What can hang from each mark
M: B G
N: S
U: G P R
K: U
Y: U
D: G
P: M U
G: D M
W: M
S: U

Each row was made from one small tree. The marks that hang from a mark follow it in brackets, in alphabetical order. Every link used is in the known rows. Write each row's tree.
Known rows
K[U]: [  4.5   3.9 -14.9  -1.3  11.7  -3.2  -4.9  -5.6   7.8   1.1  -4.0  -3.8
 -19.9  -9.1 -12.3  -9.6   0.2  11.0  -8.0 -10.7]
S[U]: [  1.6   0.6 -16.7   4.7  14.4   3.9   5.2 -10.0   9.9   0.9  -8.4   0.5
 -28.2  -7.4 -22.9 -10.4  -1.0   8.4 -10.7  -7.3]
N[S[U[P[M] R]]]: [ 11.9 -12.2  -8.2  12.8  16.5  -5.5  -0.8 -11.2   9.0  11.0   1.9  -0.1
 -19.2  -2.8 -22.7 -14.3 -11.5   8.7 -10.9  -5.6]
S[U[G P R]]: [  3.5  -2.6 -10.9  -2.1  20.4 -10.3 -16.9 -11.1  10.7  15.2  -3.7   2.3
  -9.5  -2.9 -23.6 -14.1   0.4  -1.6 -19.5  -3.7]
P[M]: [  3.3  -3.2 -17.5  11.0  11.7  -5.2   7.5  -6.2   8.7   1.9  -4.6   2.7
 -32.1  -5.2 -13.3 -11.1 -11.1   9.9  -3.6  -7.0]
Y[U[G[D M] P R]]: [  9.7   1.0  29.4 -11.0  13.0 -12.1 -14.3   1.8   5.1   7.1  12.9   6.0
   0.7  -1.8  -1.7 -13.5  -2.6  -1.2 -15.9 -10.2]
P[M[B G] U]: [  2.0  -4.9 -73.6   0.6   9.5  -4.4   5.1  -9.0   9.8  -7.3 -16.0   9.9
 -32.2  -5.5  -6.1 -19.6  -3.9  13.0  -5.9  -0.4]
N[S[U[P[M[B G]] R]]]: [ 10.4 -10.0 -45.7   1.5  15.8  -3.5  -6.8 -12.6  10.4   3.4 -10.8   2.1
 -22.6  -3.8 -18.9 -20.5  -2.4   7.5 -11.4  -2.7]
W[M[B G[D]]]: [  0.3   3.0 -35.7 -12.4   6.8  -6.9   2.3  -2.4   8.8 -12.5 -13.8  11.8
 -33.7  -7.7 -15.0 -22.5   5.2   8.9  -4.3  -9.4]
Y[U]: [  5.2   7.2  -6.8  -0.9  12.5   3.0  -2.0  -5.4   7.5   0.1  -1.6  -1.2
 -21.9  -7.4 -11.1  -7.6  -3.4  10.0  -9.2 -14.2]
D[G[M]]: [  4.2   3.5  -0.1   4.3   7.8   0.1  15.7  -2.0   2.7  -1.1  -1.0   8.0
 -33.2  -6.4  -7.4  -5.3  -1.0   3.8  -4.1  -7.8]
N[S[U[G[D] P[M[B]] R]]]: [ 10.8 -15.6 -20.1   2.3  14.3 -12.2  -6.3 -10.8   8.6   6.2  -1.4   6.3
 -11.8  -2.8 -14.1 -23.0  -5.5   5.1 -13.8  -3.5]
N[S[U[P]]]: [ 10.8  -9.2  -8.8   2.3  15.5   3.1  -1.1 -10.6   8.2   3.1  -6.1  -2.0
 -19.6  -6.3 -21.0 -12.2  -5.0   9.2  -9.6 -10.9]
W[M]: [  1.2   0.0 -11.7   0.3  11.1  -6.6   4.9  -4.0   7.0  -0.9  -3.9   4.7
 -34.2  -6.4 -20.8 -11.9  -5.2  10.9  -4.3 -11.3]
S[U[G P[M[B]] R]]: [  4.7  -9.4 -40.6   0.5  18.3 -10.4 -15.4 -13.7  10.2  11.7  -7.5   3.9
 -17.7  -0.8 -17.5 -17.9  -2.9   1.1 -16.1   2.0]
K[U[G[D] P[M[B]] R]]: [  7.6  -5.4 -25.8  -7.4  12.2 -20.4 -22.5  -6.6   8.1   7.8  -0.4   4.6
  -5.7  -2.5  -5.3 -21.3  -0.7   3.7 -13.7  -2.3]
P[U[R]]: [  2.3  -1.4 -14.3   6.5  14.3  -4.8   7.9  -7.0  10.2   6.2   0.2   8.2
 -19.3  -5.0 -20.0 -12.8  -1.0   9.7 -12.6 -11.0]
U[P]: [  5.1  -0.6  -4.7  -3.4  15.1  -2.1  -6.4  -6.4   9.5   4.6  -8.0   1.7
 -21.0  -4.2 -17.5 -10.9  -2.1   3.9  -8.1 -12.4]
N[S[U[G R]]]: [  6.7  -7.9  -6.5   7.2  17.8  -7.2   1.0 -10.0   8.6   9.8   0.3   0.0
 -12.6  -7.8 -22.1 -14.4  -3.8   6.3 -15.4 -10.0]

Which tree is each row?
[  2.7 -10.7 -47.8   0.8   8.2 -12.9   5.2  -7.1   7.9  -4.3  -6.3  14.0
 -21.0  -4.5  -1.2 -21.7  -7.3  10.5  -8.1  -1.5] | P[M[B] U[G[D]]]
[  8.4  -1.7 -16.8  -6.9  13.2 -14.0 -19.3  -6.1   8.2   6.9   2.3   7.4
  -7.2  -0.9  -4.1 -19.4  -4.6   2.1 -14.6  -5.9] | Y[U[G[D] P[M[B]] R]]
[  3.1 -10.5 -24.9  -4.8  13.4  -7.5   6.4  -3.2   6.0   1.8   1.1  10.0
 -15.8  -3.9  -5.4 -15.8   3.4   5.1 -13.0  -6.5] | P[U[G[M[B]] R]]
[  1.4   1.7  10.8   0.0  14.0 -15.1  -1.7  -3.0  10.2   7.4   1.0   9.0
 -10.7  -5.9 -16.5 -16.7   0.8   0.9 -13.6 -12.0] | U[G[D] R]
[  6.3  -9.3 -14.7 -14.4  14.5  -5.1  -8.0  -3.2   5.3   0.2  -7.1   3.5
 -17.3  -3.1  -2.8 -13.9   1.6  -0.4  -8.3  -7.9] | U[G[M[B]] P]
[  4.0   1.0 -19.2  -1.5   7.5   4.0  15.9  -3.9   2.6  -5.9  -7.1   8.7
 -36.9  -6.4  -5.8  -8.1   5.4   4.2  -3.8  -8.1] | D[G[M[B]]]
[  7.3   0.4 -50.8  -7.7  13.8 -11.3 -22.7  -8.6  10.2   4.7  -9.8   0.1
 -16.7  -3.5 -10.0 -19.0   2.8   5.9 -11.0  -1.5] | K[U[P[M[B G]] R]]
[  1.0   4.7 -30.4 -10.4   8.9  -1.2   3.1  -3.9  11.0 -10.9 -17.3   9.1
 -27.1  -8.6 -11.6 -20.2   8.7   5.7  -7.2 -11.3] | M[B G[D]]
[  8.0  -5.1 -31.4  -2.4  13.8 -18.3 -24.7  -7.5   6.9   9.6  -2.5  -2.6
 -10.4  -3.8  -2.6 -13.8 -10.9   6.3  -9.4   0.6] | K[U[G P[M]]]
[  3.3  -2.7  26.9  -1.4  11.9 -14.2   6.1   2.1   6.5   4.0   8.1   9.4
 -10.9  -4.8  -8.1 -15.0  -0.3  -0.1 -11.7 -10.6] | U[G[D M] R]
[  3.9  -7.9  -1.6  -2.9   8.1 -11.0  10.9   0.9   4.8  -4.3   4.5  12.7
 -13.0  -5.5   1.1 -16.2  -5.5   7.2  -9.4  -5.6] | P[U[G[D M]]]
[  2.2  -2.5 -48.4   1.5   8.4 -10.4   6.9  -6.4  11.2  -4.6  -7.5  16.1
 -23.6  -4.2 -10.1 -24.2   0.0   9.8 -10.1  -2.7] | P[M[B G[D]] U[R]]
[  8.1   4.1 -42.4  -7.1  14.4  -4.7 -20.0  -8.1  10.0   4.0  -7.1   3.0
 -18.6  -1.9  -8.8 -17.0  -1.3   4.4 -12.1  -4.9] | Y[U[P[M[B G]] R]]
[  3.6 -11.5 -35.4  -7.4  11.1  -3.9   8.3  -3.4   4.6  -5.0  -4.3   8.5
 -20.6  -5.4   1.1 -14.8   0.3   7.8  -8.7  -5.2] | P[U[G[M[B]]]]
[  3.1  -3.6  17.2   0.7  13.0 -10.0   5.0  -2.1   7.1   4.1   6.7   7.8
 -12.3  -4.8 -13.5 -15.3   0.5   0.7 -16.1  -4.2] | S[U[G[D M] R]]
